What can hang from each mark:
U: C
N: C
C: A D E M N U
M: C U
A: C E U
E: A D M

Each row was made from one small tree. Brackets hold a mark, then the marks that hang from it, in alphabetical order. Every link used is in the known rows. Write each row's tree.
Known rows:
[A [E D]]: [ 3.50 -0.16  4.16  2.91 -0.01 -1.28 -4.43 -0.15  4.03  0.44  2.05  2.21
  0.76  1.44  2.02 -0.86  0.27 -2.85 -1.21  4.84  3.60]
[M C]: [ 0.22 -2.21  2.75  1.74 -0.66 -2.78 -2.70  2.11  3.03  2.51 -0.52  0.74
  0.70  1.86  4.05 -0.55 -0.73 -2.79  1.90  2.09  2.36]
[U [C A N]]: [ 1.67 -0.51  1.01  0.66  0.19 -1.88 -0.50  0.20  1.46 -1.50 -0.16  0.54
 -2.43  0.19  2.20 -3.31 -0.72 -1.62  0.86  2.15  0.57]
[A [E M]]: [ 2.31 -0.45  4.61  2.31 -1.68 -1.28 -3.69 -0.41  3.85 -0.02  1.89  1.34
  1.12  1.04  3.86 -1.74  1.84 -3.24 -2.11  3.62  3.58]
[N C]: [ 1.86 -3.05  1.77  0.47 -0.69 -1.71 -1.75  3.80  2.70  1.00 -0.47 -0.70
  1.16  2.31  3.43 -0.94 -0.52 -0.58  3.09  2.51  3.21]
[E [A C]]: [-0.14  0.59  2.00  1.19  1.11 -0.68 -2.72  1.19  3.09  0.92 -0.47  0.38
 -0.49  1.81  1.90 -0.82  2.42 -0.17  1.50  3.26  1.60]
[N [C A E]]: [ 3.16 -0.63  0.32  0.25 -1.82 -0.39 -1.78  1.08  2.12 -0.15 -1.79 -2.19
 -0.29  1.41  4.50 -1.43 -0.94 -2.87  1.42 -0.58  1.38]
[M [C [A U] E N]]: [ 1.77 -0.40  1.69  0.36 -2.76 -1.38 -2.13 -2.04  1.82  0.74 -1.91  0.79
 -1.89  0.88  2.22 -0.28 -2.67 -4.91 -0.69  0.84 -0.01]
[E A D [M C U]]: [-1.12  2.51 -0.71  0.20  2.33 -2.82 -2.99 -4.04  5.29  0.78 -1.07 -1.94
  3.50  3.82  0.92  1.18  2.64  3.90 -7.71  0.71 -1.62]
[U [C A M N]]: [ 1.34 -1.29 -0.40 -0.07  0.09 -1.42  1.26 -0.34  1.32 -2.17 -0.02 -0.68
 -2.94  0.44  2.85 -3.04 -1.20 -0.22 -1.93 -0.37 -0.01]
[U [C A D [E M]]]: [ 3.22  0.75 -1.27  1.87 -2.55  0.20 -1.13  0.22  2.32 -2.27 -0.41  0.44
 -1.55 -0.03  4.21 -3.01 -1.23 -0.09 -1.89 -1.26 -0.30]
[M U]: [ 1.09  0.06  2.86 -0.61 -0.44 -2.24 -2.20  0.71  3.39  0.17  0.11 -0.42
 -0.89  2.54  0.53 -0.90  2.09 -1.63  1.31  5.17  0.37]
[C [E A D]]: [ 1.50 -0.06  1.52  2.64  1.27 -0.08 -3.70 -1.20  6.16  1.81  0.70 -1.54
  0.31  2.50  2.10 -1.67  1.15 -3.14 -0.02  1.26  1.72]
[U [C A D E M N]]: [ 3.05 -1.71 -2.21  0.29 -2.99  0.29  1.96 -1.17  1.30 -3.49 -0.18 -0.08
 -4.32  0.28  2.39 -2.78 -3.79 -0.53 -2.56 -2.24 -1.34]
[U [C D [E A] M N]]: [ 1.48 -2.92 -1.44  0.81 -2.62  0.79  2.02 -0.51  2.32 -1.95 -0.25  0.24
 -3.51  1.64  1.66 -1.93 -2.88  0.03 -1.78 -1.48 -0.89]
[U [C M]]: [ 1.31 -2.13  0.95  1.55 -0.37 -1.01  0.00  3.21  2.00  0.20  0.67  0.77
 -1.18  1.23  5.19 -3.04 -0.29  0.42 -0.08  0.74  1.61]
[A E [U [C N]]]: [ 4.06 -0.28  4.85  1.55 -3.66  0.12 -2.72  1.00  0.19 -0.26 -0.43  6.03
 -1.56  0.33  1.44 -0.66 -1.19 -2.77 -0.86  7.18  2.26]
[N [C A D E]]: [ 4.05 -1.31 -1.26  0.17 -3.11  0.19 -1.16  1.09  2.13 -1.77 -1.90 -1.81
 -0.89  1.31  2.46 -0.49 -2.89 -1.12  0.87 -0.92  0.64]
[N [C D M]]: [ 2.37 -4.48 -0.96 -0.35 -2.09 -0.68  0.69  2.99  2.51 -1.39 -0.35 -1.28
  0.16  2.36  2.11  0.04 -3.18  2.71 -0.26 -0.27  1.85]
[M [C D] U]: [ 1.24 -0.84  0.25 -0.54 -2.99 -2.64 -1.43  0.44  1.67 -0.39 -1.93  1.19
 -0.56  2.96  0.05  1.93 -1.76  0.55 -0.62  2.74 -1.56]
[U [C D E M N]]: [ 2.55 -3.88 -1.17  1.11 -3.57  0.12  2.11  0.61  2.00 -1.81  0.92  1.54
 -3.69  1.14  2.88 -2.60 -4.02 -0.40 -0.85 -1.05 -0.17]
[C D M N U]: [ 1.60 -2.93 -0.63 -2.12 -2.60 -0.53  2.06 -2.28  4.57 -4.81  1.92 -3.15
 -3.75  1.63 -3.13 -2.02 -4.36  2.19 -3.84  0.69  1.11]
[E D [M C]]: [ 0.24 -0.47  0.63  2.44  1.77 -3.38 -3.18 -0.67  5.71  1.92  1.95  0.20
  3.84  2.23  4.23 -0.91 -0.02  2.01 -4.56  0.61  2.14]
[C [A E] M N U]: [ 2.73  1.37  1.08 -2.51 -2.02 -0.31  0.22 -5.75  2.57 -5.50  0.23 -4.01
 -4.03  0.64 -0.74 -2.40 -1.62 -1.63 -7.19  0.13  0.38]

Which tree is each row?
[ 4.10  1.97  2.06  0.51 -0.15  0.26 -2.89 -2.34  2.18 -1.91 -0.09 -0.21
 -0.60  0.34  1.10 -0.36 -0.27 -0.39 -6.85  2.24  1.20]  [C [A [E D] U] M]
[ 1.51 -0.83  0.51  0.28 -2.93 -1.57 -2.02  0.78  3.34 -1.03 -0.91 -0.45
 -0.68  1.90  0.86 -0.21 -3.25  0.47 -0.69  1.58  1.42]  [M [C D U]]
[ 2.92  0.29 -1.04 -0.08 -1.92 -0.33 -1.82 -0.23  4.82 -0.67  0.29 -2.51
  1.76  2.85  4.04 -1.95 -1.21  1.77 -3.38 -0.90  1.94]  [N [C [E D M] U]]
[ 0.11 -0.03  1.08  0.67 -0.25 -0.11 -1.79 -1.23  3.90 -0.76 -0.69  0.59
  0.79  1.49 -0.53 -0.75  0.93  2.69 -3.77  3.26  0.62]  [E [A [U [C D N]]] M]
[ 3.07 -0.09 -0.30 -0.39 -0.27  0.32 -0.39 -4.38  3.71 -1.56  0.85 -1.56
 -2.63  0.81  0.34 -1.67 -2.64 -2.00 -5.92 -0.60 -0.28]  [C [A U] [E D] M N]
[ 1.84  1.89  0.01  0.36 -0.64 -0.69 -1.76 -0.43  2.37  0.00 -1.25  0.70
 -1.25  2.81  2.10 -0.91  1.65  0.00 -1.42  2.48 -2.07]  [M [U [C [E A D]]]]
[ 1.43 -0.75  0.41  0.32 -0.74 -1.86 -0.97 -3.93  5.74 -0.37  2.70 -0.50
 -0.52  2.60  1.07 -2.15 -0.26 -1.77 -3.76  1.22 -0.18]  [C [E D [M U]] N]
[ 3.68  1.98  2.75  1.83  0.80 -1.27 -4.23 -1.92  3.16 -1.28  0.50 -0.26
 -0.24  0.33  1.51 -1.30  0.74 -2.95 -2.47  3.02  2.08]  [C [A [E D]]]
[ 2.08 -3.35  0.57  1.37 -1.77 -1.46  0.32  2.04  2.04 -1.63  0.84  2.69
 -2.33  0.84  0.63 -2.23 -2.94  0.25  1.94  3.23  1.15]  [U [C D N]]
[ 3.30  0.60 -2.51 -1.60 -1.19 -0.39 -0.05 -1.26  1.93 -1.59 -1.68 -3.26
 -0.39  2.64  3.39 -0.15 -1.12  1.27 -4.69 -2.70 -1.65]  [N [C A [E D] [M U]]]
[ 2.54  2.13 -0.03  1.94  1.00 -0.86 -3.39 -3.15  5.72 -0.46  1.51 -2.51
  0.69  0.81  3.95 -3.10  1.03 -2.11 -4.15 -1.40  1.01]  [C A [E D M]]
[ 3.01 -0.22  1.37 -0.62 -0.66 -0.70 -2.53  2.12  1.59 -0.30 -2.31 -0.91
  0.73  1.29  1.99 -0.33 -0.77 -0.01  0.69  2.75  1.92]  [N [C [A U]]]
[ 2.53  1.41  2.96  2.10 -2.74 -0.78 -2.87  0.73  1.35 -0.58  1.77  4.64
  0.15  0.56  5.52 -1.10  1.46 -0.44 -2.67  3.52  2.49]  [A C [E M]]
[ 1.17 -5.52  0.13 -0.20 -1.45 -1.35  1.85 -0.54  4.19 -2.56  2.27 -1.06
 -2.73  1.74 -1.56 -1.22 -3.81  0.27 -1.11  0.97  1.46]  [C D M N]
[-0.69  0.89 -0.37 -0.86 -0.26 -1.49 -0.55 -2.67  3.67 -2.13 -0.99 -1.36
  0.00  2.65 -0.63 -0.57  2.17  2.97 -4.39  1.92 -1.90]  [E A [M [U [C D N]]]]
[ 2.09 -0.05  0.76 -0.47 -2.87  0.90 -0.42 -1.00  4.90 -1.26  1.15 -3.77
 -2.62  1.92  3.70 -3.56 -0.82 -2.07 -2.90 -1.50  1.81]  [C E M U]
[ 3.34 -0.15  0.01  0.99 -2.52 -0.99 -0.32 -1.56  1.01 -4.04 -0.10  2.07
 -2.35 -0.16  1.08 -1.85 -2.26  0.12 -3.06  1.48 -0.10]  [U [C [A [E M]] D N]]
[ 2.26 -3.40 -1.75  0.02 -2.94  1.06  0.48  0.97  3.01 -1.06 -1.73 -2.54
 -0.45  2.91  2.43  0.23 -2.57  0.91 -1.14 -2.53  0.44]  [N [C D [E A] M]]
[ 3.30  1.72  2.71  0.19 -0.12 -1.14 -3.19 -4.82  3.20 -2.31  0.93  1.11
 -0.33  0.06 -1.16 -0.75 -0.55 -1.51 -6.25  4.43  1.28]  [C [A [E D M] U] N]
[ 5.01  1.44  3.75  2.92 -1.77  0.35 -4.36  1.46  1.24  0.45  0.14  6.16
  0.41  0.64  2.20 -0.16 -0.81 -0.29 -3.07  6.87  2.41]  [A [E D] [U C]]
[ 2.23  0.02 -1.89 -1.05 -1.22  0.96 -0.42 -1.08  4.21 -1.19 -1.22 -4.59
  0.28  3.36  2.70 -0.86 -1.44  2.36 -4.69 -2.50  0.64]  [N [C [E A D] M U]]
[ 1.84 -1.01 -1.46 -1.62 -2.98 -0.23  1.81 -0.13  2.27 -4.15  1.80  0.72
 -3.97  1.15 -0.34 -1.40 -3.73  3.76 -3.00  1.27  0.45]  [A [C D M N U]]
[ 0.65 -2.30  0.72 -0.18 -0.79 -1.49  1.05  1.19  1.75 -0.60  2.22  1.97
 -2.68  1.22  2.94 -1.83 -1.13  0.58 -0.23  1.83  1.45]  [A [C M N]]
[ 1.97 -0.88  2.07 -0.64 -3.00 -0.26 -0.88 -2.36  4.96 -1.44  1.54 -2.17
 -3.48  1.68  0.46 -3.65 -1.79 -4.72  0.30  1.91  1.85]  [C E N U]
[ 3.30 -0.26 -2.76 -2.46 -2.25  0.17  0.68 -0.05  2.24 -4.77 -1.89 -4.70
 -1.19  1.71  0.46 -0.64 -3.50  4.17 -4.09 -1.84  0.41]  [N [C A D M U]]
[ 3.54  1.65  0.32 -0.35 -2.41 -0.31 -0.15 -2.71  1.51 -3.21  2.46  2.75
 -2.56  1.28  1.38 -0.87 -2.28  2.29 -7.23  2.34  1.12]  [A [C M N U] [E D]]
[ 3.31 -2.00  0.33  2.62 -3.27  0.34 -0.94  3.04  2.24 -0.44  0.16  2.64
 -2.16  0.91  3.97 -2.60 -2.28 -1.40  2.31  1.12  1.04]  [U [C D E]]
[ 0.13  2.31  1.48 -0.11  0.45 -0.20 -2.68  0.15  3.35 -0.59 -0.70 -0.98
 -1.03  1.83  0.92 -1.35  2.13  0.93 -0.24  3.02  1.47]  [E [A [C U]]]
[ 3.67  1.24  4.27  2.30 -3.47  0.24 -3.57  1.07  1.24  0.03 -0.10  5.31
  0.82  0.33  4.01 -1.01  0.76 -0.58 -3.73  5.69  2.53]  [A [E M] [U C]]
[ 2.00  2.36  0.51  0.48 -3.07  0.22 -1.79  0.41  3.27 -0.84  1.47  0.97
 -1.50  1.06  5.10 -2.95  0.38  0.18 -1.85  0.74  1.53]  [A [C [E M] U]]
[ 3.17  3.43  1.01 -0.46 -1.90  0.63 -2.90 -2.45  4.29 -2.42 -0.62 -4.36
 -2.78  0.53  2.14 -3.83  0.08 -4.09 -1.31 -0.08  0.97]  [C A E U]
[ 1.66 -4.16 -0.72  0.59 -1.83 -1.01  2.01  1.44  1.92 -2.21  1.14  1.42
 -2.82  1.22  1.40 -2.16 -3.64  1.76 -0.85  0.67  0.51]  [U [C D M N]]
[ 3.81 -0.98 -0.06 -0.61 -1.94 -0.11 -1.86  2.08  1.46 -1.99 -2.46 -0.40
  0.18  1.07 -0.13  0.60 -2.73  1.62  0.06  2.52  1.31]  [N [C [A U] D]]
